Each row was made from one small tree. The marks that hang from a mark follow it in brackets, in alphabetical order. Every link used is in the known rows. Write each row's tree.
Known rows
lufomop[navuke vulo zanuma]: [-10  16  12  15   0  -3 -14  -5   2  -2   0  -1  26  -1  -4 -16   3  -4
  -3   4   4 -10   2  -7   6   8   4  -2  10  -3 -17 -12  -1   1   3   0
  -4  -5  -3  14  -2   2  -2   7]
defip[sikir vatir[zanuma[namav]]]: [  9 -10   4   2 -12   2  14  11   3 -35  10  -1   8   8  -7  -9   2   5
  12   4 -14 -25  27  13  -6 -13  13  -4  -2  -5  17  18  -1   3  -4 -19
   9 -14   4   6   4   9 -19  16]
defip[sikir vatir[zanuma]]: [  0  -1   3   1  -6   8  10  16   5 -23   5   2  12   9 -13  -7   4   4
  15   4 -13 -21  18  13  -5  -9   8  -4   1  -6  12  15  -1   6   4 -16
   2 -10   2  14   2   2 -17  10]
lufomop[zanuma]: [ -6  15   1  10  -3  -1   0   7   0  -6   0   1  14   9  -2  -9   2   1
   2   5   2  -6   2   0   2  -2   2  -2   1  -1  -1  -1 -10   1  -3  -6
  -3  -8  -3   4   6   6  -5   4]
vatir[defip[sikir] zanuma[lufomop[vulo]]]: [ 10  -3  12  10   7  -1   8   9   5 -15  19  -7  20   7  -2  -2   2   0
   6  10   6 -12  16 -15  -8 -16  -2   8  -2 -11  11   9  -1   0  16  -5
 -15 -12 -22  39   3 -10 -14  15]
vatir[defip zanuma]: [  8   5   2  -2   5  -7  18  14  -5 -10   7 -19  15  12   2   4   7  -6
  11  -3  11   4   4 -10   0  -6  -5   1  -6  -1   9   5  -7   0  -2  -8
 -12 -20 -19  17   2   2 -11  13]
zanuma[lufomop[navuke vulo[rasazo]] namav]: [  6  -1   0   3 -15 -14  -9  -4  11 -15  12  -8  11  -5   9 -20   7   0
  -6  -2  -6  -4  10  -9   9  -5  10  -8   9  -4   2   2  11 -14  -1 -10
   1  -6  -7  21  -1   6  -8  13]
navuke[lufomop[vulo]]: [ -1   1   4   0   2  -8  -4   2   3   2   5  12  18  -2  -9  -9  12  11
  -7   5  -1   4   2  -6   4   1   1  -7   5  -7  -9   7  -5  -7   5  -3
 -14  -5 -17   6 -12  -4  -6   4]
vatir[defip zanuma[lufomop[navuke] namav]]: [ 15  -5   6  -3  -8 -22  11   1 -10 -23   8 -12  21  14  17  -1   0 -10
  11  -5  13   7   7  -8  -5 -18   3  -4   9   3  12  -1   3  -4  -5 -19
 -12 -23 -16  33   5  10 -12  28]
defip[sikir]: [  7  -1  12   9   0   1   5   7   8 -10   5   5   8   4 -15 -14   3   4
   8   4 -11 -11   3   1   1  -8   2  -1   0  -1   4  11   1   6   4  -5
  -4  -3   0  -2   2  -2  -7  12]
zurote[vulo[rasazo]]: [  9   9  -7  -3  -8  -1   4  15  13  -3  -1   1   5  -9   2 -12  13   4
   4  -7 -15  -3   6  -1   6  -1  -6  -6   4   3   9  10  -1 -11  -6  -7
   6  -8  -2   7  -2   1   1  -2]
navuke[lufomop[zanuma]]: [ -5  12   1   3  -5  -9  -3   1  -3   0  -1  15  19  11  -3  -8   8   9
   1   9   4   3   2   3   3  -4  -1  -5   3  -2  -3   2 -11  -9  -5 -10
 -15  -8  -6   9  -3   6   1   4]
navuke[lufomop]: [  2  -1   0  -6  -3 -10   3   7   2  -2  -1  15  14   4  -7  -6  11   9
   5   2  -2  13  -2   3   6  -4   2 -10   8   1   1   7  -6  -8  -4 -10
 -13  -7 -12   2  -8   4  -1   7]
lufomop[navuke vulo[rasazo] zanuma[vatir]]: [-15  27   4   7 -12  -1 -20  -6  18  -5   4 -13  15   4   7 -22  10  -6
 -10  -4  -6 -18  -2  -4  12  11  -5 -10  13  -3 -10  -1   9 -11   1  -4
   4  -7   4  17   3   3 -10   5]
lufomop[navuke zanuma[vatir]]: [-12  18  11   2 -12  -6 -11  -3   9  -9  -2   3  15  17   3 -12   2  -9
   0  -6  -3 -14  -7   5   7   4  -6  -9  17   6  -5  -2   2  -3   1 -13
  -5 -11   7  11   6  13  -8  13]
zanuma[lufomop]: [  9  -4  -2  -1  -6  -6   3   8   4  -9   4  12   7   6   0  -4  -1   1
   5   2   0   0   1  -1   0  -9   1  -6  10  -2  10  10   0  -3   4  -8
 -13  -6  -8  14   5   7  -7  10]
sikir[defip[vatir[zanuma[lufomop]]]]: [  2  -2  -3  -4   4   1  10  22  -5 -17   2   1  10  12  13  -5  11   3
  15   5  -7   0  15   8  -8 -14   5   0  11  -1  16  18  -2  -2  -5 -15
  -5 -12 -12  26  -2  13 -10  11]
navuke[lufomop[vulo[zurote] zanuma]]: [-15   9   5   2  10   1  -1   3   4   5  -1  21  20   4  -1 -10  17   7
 -14  13   3  10   8  -9   4   6   2  -4   8 -12  -5   3 -11 -13  -5  -5
   2  -4 -17  17  -8   2  -5 -11]
lufomop[vulo[rasazo]]: [  0  11  -3   5  -2   0  -2   6  12  -2   5 -13   6  -9  -4 -18  12   7
  -9   0  -8  -4   3 -12  11   4   4  -1  -1 -10  -3  10   5  -7   2   4
   2  -1  -8   1  -4  -6  -9  -2]
lufomop[navuke vulo[rasazo] zanuma[namav]]: [ -5  17   4  15 -11 -11 -11  -6   6 -17   5 -16  18  -1   7 -25   7   2
 -11   1  -1 -10  10  -6  10   4  11   0   2  -4 -11  -7   3  -9  -7  -7
   9  -9   3   9   0   6  -9   7]
lufomop[navuke vulo]: [ -4   1  14   7  -2  -7  -7   1   8   1   3   0  21  -5  -6 -14   7  -5
  -3  -4  -1  -3  -1  -8   7   9   2  -4  12  -4 -13  -6   8   0   8  -1
  -4  -6  -7  10  -8  -4  -8  11]
defip[vatir]: [ -2  -5   2  -5  -4  -1   4  11   4 -13  -4   7   5   2  -7  -9   4   6
   8   6 -14  -6   4  14   4   4   5  -8   6  -5  10  12   3   4  -6  -8
   3  -8   1   0  -4   8 -12   5]
rasazo[vulo[zurote]]: [ -5   6   4  -5   2   2  21  14  -1  -1  -8  13   9   6 -10 -15  12   8
  -1  -7  -4   1  -2  -1   7   1   3 -11   8 -10   2  14   2 -13  -5  10
  10 -13  -4   5   0   9 -15  -8]
zanuma[namav]: [  8  -9   1   2  -8 -10  10   6   1 -18   5  -3   9   4   0 -11   5   5
   0  -3  -1  -3   5  -1   5  -6   9  -5  -1   0   6   9  -6   0  -6  -8
   3 -11  -2  -8   2   8  -9  14]
navuke[lufomop[vulo[rasazo] zanuma[namav]]]: [ -3  16  -4   8 -12 -11  -5  -6   2 -11  12  -2  14  -2   5 -21  16  16
 -12  11   2  -4  18  -8   5  -2   7  -6  -4  -7  -1   5  -6 -21  -9 -10
  -1  -6  -7   8  -4   6  -5   1]
zanuma[namav vatir[defip]]: [ 11 -11   8  -6 -10 -16  11   2   4 -20  10 -10   4  14  13 -10   6   0
  -2  -1  -1  -5  -3  -7   6  -7  -7  -8  -1   0  17  13  -2  -1 -10  -8
  -2 -20  -5  -1   7  14 -14  26]
vatir[defip[sikir] zanuma[namav]]: [ 15  -5  10   5  -1  -7  23   6  -2 -27  15 -19  15  13  -2  -7   5  -1
   9   3   4  -9  16  -7  -4 -20   7   6 -10  -2  14   8  -7   2  -5 -13
  -5 -21 -11   9   6   0 -14  24]
defip[sikir vatir]: [  0  -5  10   1  -6   5   3  12  10 -19   0  13   4   2 -18 -14   2   7
  11  10 -21 -18   7  15   0  -2   5  -2   4  -5   9  16   5   6   0  -9
   3  -2   6   0   1   2 -12   8]

Write each row's tree
[  3  -3   0  -2   0  -2  19  19  -9 -28   2 -11  12  11  12 -12  15   6
   6   3  -8  -4  19   8  -3 -11  15   0   3  -4  15  17  -8   0 -13 -16
  10 -21  -6   1  -3  19 -13  15] | sikir[defip[vatir[zanuma[namav]]]]
[  6  -3  19   2  -3  -2   7   5  13 -13  11  -3   4  14  -4 -11   4   0
   8   7  -8 -15  -5  -4   2  -8 -13  -2  -1  -2  14  17   5   5   0  -6
  -8 -13  -5   5   6   1 -11  23] | zanuma[vatir[defip[sikir]]]
[  5 -11  -7  -6 -12  -2  14  11  -3 -31   6  -4  12   8   3  -7   6   2
   7  -4  -7 -13  21  10   0  -6  12  -9   0  -6  18  14  -5   0 -10 -14
   6 -16   0   5   1  15 -18  10] | defip[vatir[zanuma[namav]]]
[ -4  12   5   3  -7  -6  -9   0  16   1   4 -15  11 -10  -4 -19  12  -2
  -6  -5  -8  -2   0  -9  13   8   3  -5   8  -4 -11  -3  11  -6   1   0
   2  -5  -6  12  -8  -4  -7   6] | lufomop[navuke vulo[rasazo]]
[  5 -11  -4  -2   5   0  12  11   3 -18  14   2  18   6  10  -6   7  -5
  -9  -3   2   1  22 -14  -6 -10  11  -3   9 -15  13  12 -10 -14   1  -7
   7 -13 -19  28   1   6 -21   0] | vatir[zanuma[lufomop[vulo[zurote]] namav]]
[  3  -6   4   1  -5  -2 -10   4  15  -8  14  10   9   6   6  -8   6  -1
  -8  -3  -9 -18  -3  -7   3   1  -7 -12  15 -10   9  16   2  -9  10  -1
  -8  -6  -9  19   2   4 -14   9] | zanuma[lufomop[vulo] vatir]
[ 13  -4   1  -3  -2 -15  21   7  -6 -23  10 -21  14  12  11  -3   6   0
   5  -5  13   1  12 -11  -1 -12   0   1  -8  -1  13   6 -11  -1  -9  -8
  -5 -24 -15  10   3   5 -12  22] | vatir[defip zanuma[namav]]
[-17  20  -5  -1   4  -3  -3   4   9   4  -1   6  11  -1   0 -19  21  11
 -16  12   0   9  10 -12   7   7   2  -5   6 -12  -6   9  -8 -25 -10  -6
   9  -2 -14  19  -7   0  -7 -18] | navuke[lufomop[vulo[rasazo zurote] zanuma]]
[ -1   2   3   2   1  -6  -8   5   6 -10  10  -3  25   6   2  -2   1 -12
  -3  -9   5  -9  11  -9  -4  -7   5  -3  16  -6  -2  -1   2  -3  12  -6
 -13 -11 -16  37  -2  -1 -11  12] | vatir[zanuma[lufomop[navuke vulo]]]
[  0  10  -5  -2  -5  -8  -6   1  10   5   7  -1   9  -7  -4 -16  17  14
  -7   5  -6   7   7  -8  10   3   3  -6   2  -8  -6  12   3 -17  -1  -3
  -7  -4 -14   7 -12  -5  -4   0] | navuke[lufomop[vulo[rasazo]]]
[ 11 -11   4   1 -13 -18   0  -3   3 -19   5   5  12   6  11 -10   0  -3
   6  -4  -3   2   4  -1   3 -12   7  -8  16   5   7   0   4  -4   0 -17
  -7 -10  -3  16   6  14 -10  25] | zanuma[lufomop[navuke] namav]
[-16  21  -2   9   5   9   2   7  10   1  -1  -9  10  -2  -1 -22  17   6
 -14   8  -3  -3  10 -15   9   9   4   1   0 -13  -5   6  -3 -13  -7  -1
  18  -4  -8  13  -1  -1 -11 -17] | lufomop[vulo[rasazo zurote] zanuma]
[ 17 -16  14  -1 -15 -12   9   1  10 -27  18   5   2  17   8  -9  -3   1
   6   9  -7 -16   3  -2  -3 -20  -6  -3   3  -4  24  21   3  -5  -1 -14
  -7 -13  -4  15  12   8 -16  31] | zanuma[lufomop namav vatir[defip[sikir]]]
[  0   8   8   9 -11 -11  -2  -6   1 -18  -4   0  19  10   7 -16   1  -3
  -1  -1   4  -7   6   3   3  -3   9  -4   8   5  -5 -11  -3   0  -7 -13
   1 -13   4   6   3  14  -5  17] | lufomop[navuke zanuma[namav]]
[ 14 -12  20   2 -12  -9  11   1   7 -27  16  -4   2  15   4 -12   7   2
   4   6  -8 -15   1  -4   0 -13  -5  -1  -1  -1  18  18   0  -1  -5 -10
  -2 -17  -2  -3   9   4 -17  28] | zanuma[namav vatir[defip[sikir]]]
[ -8   2   4   6   5  -6   3  -2  -1  -6   2  16  21   3   7 -17  16  10
 -17  15   4   6  13  -9   3   2  10  -3   4 -13   2   3 -13 -18 -12  -9
   8  -9 -14   9  -5   8 -10  -6] | navuke[lufomop[vulo[zurote] zanuma[namav]]]
[  7 -12  -4  -2  -3  -6  14  18  -8 -30   5  -3   7  12  17 -10  11   6
   7   7  -7  -5  23   6  -8 -19  15  -1   8  -3  22  20  -4  -6 -11 -21
   3 -18  -8  20   0  21 -11  16] | sikir[defip[vatir[zanuma[lufomop namav]]]]
[  7   5  10   7   5   0  17  12   1 -17   9 -13  15  13  -7  -3   5  -3
  14   5   5  -7   8  -7  -6 -16  -4   8  -7  -2   9   8  -4   8   2  -8
 -10 -16 -14  16   4  -7 -11  21] | vatir[defip[sikir] zanuma]
[ -4  10  24  18   1   4  -5  -2  13 -12  12  -7  16  11  -3 -15   6   3
  -3  16  -2 -26   0 -12   0  -1 -11   6  -3 -10   4   6  -1   4   4  -1
  -4 -11  -6  13   5  -5 -12  12] | lufomop[vulo zanuma[vatir[defip[sikir]]]]
[ -9  -4   6  -3   9  -2   5   8   4   9  -1  20  16  -2  -5 -12  19   9
 -11   7  -2  13   6  -9   6   7   3  -8  10 -12  -2   8  -5 -15  -3   1
   1  -1 -20  13 -13  -3  -9  -6] | navuke[lufomop[vulo[zurote]]]
[ -1  -3   5  -5   0  -5   4  17  -5 -15  -3   0  14  12  13  -6   8  -4
  16   0  -6   0  14   9  -4 -10   8  -2  21   7   8   6   9  -1  -2 -20
  -7 -13  -9  32  -4  17  -7  15] | sikir[defip[vatir[zanuma[lufomop[navuke]]]]]
[ 10  -4  -3  -5 -12 -15   5   3  -2 -24   7  -2  21  13  10  -3   1 -10
   4 -15   6  -3  10   1  -2 -17  11  -6  16   2   7   2   1  -9   4 -19
  -9 -16  -8  29   6  12 -10  25] | vatir[zanuma[lufomop[navuke] namav]]
[-10  11   5   9   0  -4  -7  -3   1   1   4  13  23   7  -7 -13  10  12
  -8  12   5   0   6  -6   5   2   2  -2   4  -6  -9  -1  -9  -9   1  -6
 -12  -6 -13  12  -8   0  -2   1] | navuke[lufomop[vulo zanuma]]
[ -1   5   7  11  -9   1  -9  -6   9 -18  12  -1  15   8   7 -16   4   3
 -18  -2  -2 -27   5  -7   3   2   1  -3   0  -7   1   8  -8  -7  -2  -5
   6 -12   2  -1   7  12 -17   9] | lufomop[vulo zanuma[namav vatir]]
[ -3   4   0  -3   7   4  14  22  -5 -15  -2  -9  10   9   3  -7  17   2
  12   4  -7  -1  15   7  -4  -6  10   1   2  -1   9  15  -6   4  -9 -13
   4 -17  -8   9  -5  12  -9   8] | sikir[defip[vatir[zanuma]]]
[  8 -11  10   6  -7 -16  -5  -4   7 -16  10   6  20  -1   9 -14   2  -3
  -7  -3  -3  -4   8  -8   3  -6  10  -7  15  -6  -1  -3   6  -6   4  -8
  -5  -7  -8  20  -1   6 -11  19] | zanuma[lufomop[navuke vulo] namav]
[-22  13  13  10  10   2  -5   2   7   2  -3   6  23   0   0 -17   9  -8
  -9   3   0   1   4 -12   6  10   6  -3  16  -5 -12  -9   0  -4  -1  -2
   8  -6  -8  19  -4   0 -10  -5] | lufomop[navuke vulo[zurote] zanuma]
[ -4   8   9   3 -16  -8  -7  -8   4 -22   4  -1  15  17  12 -16   1  -8
  -4  -7  -2 -16  -1   3   8   0   2 -11  13   6  -1  -2  -1  -4  -7 -16
   5 -15   8   6   9  20 -13  22] | lufomop[navuke zanuma[namav vatir]]
[ 11  -9  -9   3  -4  -6   2   7   1 -24  19  -6  21   5   5  -4   6  -1
  -4  -4   7 -12  18 -11  -4 -15   8  -2   2 -10  10  11  -9 -10   8 -10
  -6 -13 -13  24   3   5 -17  14] | vatir[zanuma[lufomop[vulo] namav]]
[  4   1  -1  -3  -4  -9   1   8   0  -9   4   0  20  14   5   3  -1 -12
  11 -12   5  -2   7   0  -3 -14   2  -7  19   4   3   1   2  -4   9 -16
 -16 -14  -9  34   3   7  -9  19] | vatir[zanuma[lufomop[navuke]]]
[  5 -10  -1 -11 -17 -13   3   3  -2 -30   4   5  15  11  13  -5  -2  -6
  12  -8  -6 -11  21  13  -1 -12   9 -13  15   1  15   6   7  -2  -3 -23
  -3 -17   2  29   4  21 -16  19] | defip[vatir[zanuma[lufomop[navuke] namav]]]
[  0  -4   9  -4  -9  -2   1   9   9 -23   5   8  15  12  -5  -4  -2  -6
  20  -1 -14 -19  17  15  -6 -13   7  -7  20   1  13   9   9   0   7 -19
  -7  -9   1  38   7   6 -12  16] | defip[sikir vatir[zanuma[lufomop[navuke]]]]
[ -3  14  10   2  -5  -4   1   1   4  -8   3  -7  10  20   7  -7   1  -1
   3   6   3  -9 -10  -5   4  -2 -13  -4   1  -2  11   5  -6   1  -7  -8
  -8 -16  -3  11   9   9  -7  11] | lufomop[zanuma[vatir[defip]]]
[  1  11  19  11  -3   2   1   0  11 -15   9  -2   8  21   0 -11   2   0
   6  12  -2 -23  -3  -4  -1  -8 -14   2  -1  -3   9   9  -1   3  -1 -10
  -6 -13   0  11  11   4  -9  19] | lufomop[zanuma[vatir[defip[sikir]]]]
[ -2 -15  10  -2  -1  -7   2   1   7 -11   6  10  18  -3  10 -16   7  -4
 -12  -1  -3   6   8 -13   4  -1  11 -10  18 -10   5   2   5 -11  -2  -8
   7  -7 -12  24  -3   7 -16   6] | zanuma[lufomop[navuke vulo[zurote]] namav]
[  6 -12  12  -2 -15 -11 -13  -6  17 -18  15   6  14   7  11 -13   3  -8
 -12  -8  -8 -15   2  -4   4  -3   0 -16  21  -2   4   8  10 -10   5 -10
  -4 -12  -2  21   3  12 -16  23] | zanuma[lufomop[navuke vulo] namav vatir]
[  6  -6  13   0  -2  -8  -5   5  13  -7  13   0  10   9   9  -6   8  -3
  -3   4  -1 -10  -5 -13   2  -4 -15  -7   8 -10  12  12   3  -4   7   1
 -14 -12 -18  26   2   3 -14  16] | zanuma[lufomop[vulo] vatir[defip]]
[  3   0  10   1   5 -13  -2   1   1  -8   9 -12  27   7  10   1   5  -9
   7  -3  11   1   8 -16  -1  -6  -3   1   8  -5   2  -5   4   0  10  -6
 -20 -18 -26  44  -2  -1 -11  19] | vatir[defip zanuma[lufomop[navuke vulo]]]
[ 14 -10  16   0  -7  -5   6   5  12 -16  13   7   2  15   1  -4   1  -2
  12   8  -6 -16  -3  -3  -2 -17 -14  -4   8  -3  18  18   6  -1   6 -10
 -14 -12  -7  22   9   2 -12  21] | zanuma[lufomop vatir[defip[sikir]]]
[  0  -5   9   4  -3 -11 -12  -1   8  -4   6   8  21  -1  -1 -10   0  -4
  -1  -2  -1  -1   1  -6   5  -1   5  -7  19  -2  -6  -5   9  -3  10  -5
 -12  -4 -12  26  -3  -1  -8  14] | zanuma[lufomop[navuke vulo]]
[ 19 -14   5  -7 -12 -19   9  -1   8 -23  12   0   0  17  20  -5   2  -1
   2   3   1  -4  -3  -7   1 -16  -9  -9   6  -1  24  17   3  -6  -5 -13
  -9 -18 -11  15  11  16 -13  25] | zanuma[lufomop namav vatir[defip]]
[  5   4   8  -3 -14 -20   5  -8  -2 -15   6   7  12  22  16 -10   8   8
   0  10   8   0  -1  -3   3  -8  -7  -8   3  -1  16   6  -7 -12 -13 -18
 -11 -20  -9   9   3  18  -6  21] | navuke[lufomop[zanuma[namav vatir[defip]]]]
[ -9  13  18   4  -7 -12  -6  -6   7  -5  -1  -6  13  20  14  -8   3  -8
   5  -1   4  -5  -9  -4   7   3 -15  -7  10   4   1  -4   3   3  -5  -9
  -9 -18  -1  18   6  10  -7  18] | lufomop[navuke zanuma[vatir[defip]]]
[ 20  -9  -3  -6  -5 -17  19   7  -7 -25  13 -14  11  15  14   2   1  -4
  10   0  12   3  12 -11  -6 -21   2  -4  -3  -3  21   9  -9  -3  -4 -18
 -14 -20 -18  29   8  10 -14  21] | vatir[defip zanuma[lufomop namav]]
[  9   1  12   3  -3 -11   6   4   3 -15  10  -8  19  14   1   0   0 -11
  18   2   5  -3   9  -5  -7 -20  -4   3   8   2  10   0   7   2   8 -17
 -19 -16 -15  42   7   0 -10  26] | vatir[defip[sikir] zanuma[lufomop[navuke]]]
[ 12 -15   1   4  -8  -6   2   2   6 -18  14   7  14   0   5 -12   2   3
  -6   2  -1  -7  10 -10   1 -10   7  -3   4 -12  10   9  -3  -6   3  -5
  -6  -8 -12  12   3   4 -11  15] | zanuma[lufomop[vulo] namav]
[  6  -7   0  -5  -6   3   6  14   7 -24  10  10  10  12  -6  -5  -2   2
  18   5 -14 -21  22  14 -11 -17   7  -3   7  -7  20  21   2   1   8 -17
  -7  -7  -2  28   7   6 -16   8] | defip[sikir vatir[zanuma[lufomop]]]
[-18  24   3  10   3   0  -9   1  12   1  -4  -8  18  -4   2 -23  13  -2
 -12   1  -3   2   9 -14  11  10   6  -3  11  -9 -11  -5   5 -12  -7  -4
  14  -3  -7  20  -1   1  -7 -11] | lufomop[navuke vulo[rasazo zurote] zanuma]
[ 13 -15  -1  -8 -18 -11   3   2  12 -23  12  11   2  16  14  -6   2  -1
  -4  -5  -9 -12   1   0   2 -13  -2 -13  12  -2  16  21   0 -11   0 -15
  -2 -12  -1  10   9  16 -16  21] | zanuma[lufomop namav vatir]
[  9   0   3   2   8  -7   6   9   0  -9  15 -12  19   8   7   2   4  -2
   4   2  13  -3  10 -19  -5 -10  -3   3  -1 -11  11   5  -5  -3   9  -2
 -20 -16 -28  34   1  -4 -11  12] | vatir[defip zanuma[lufomop[vulo]]]
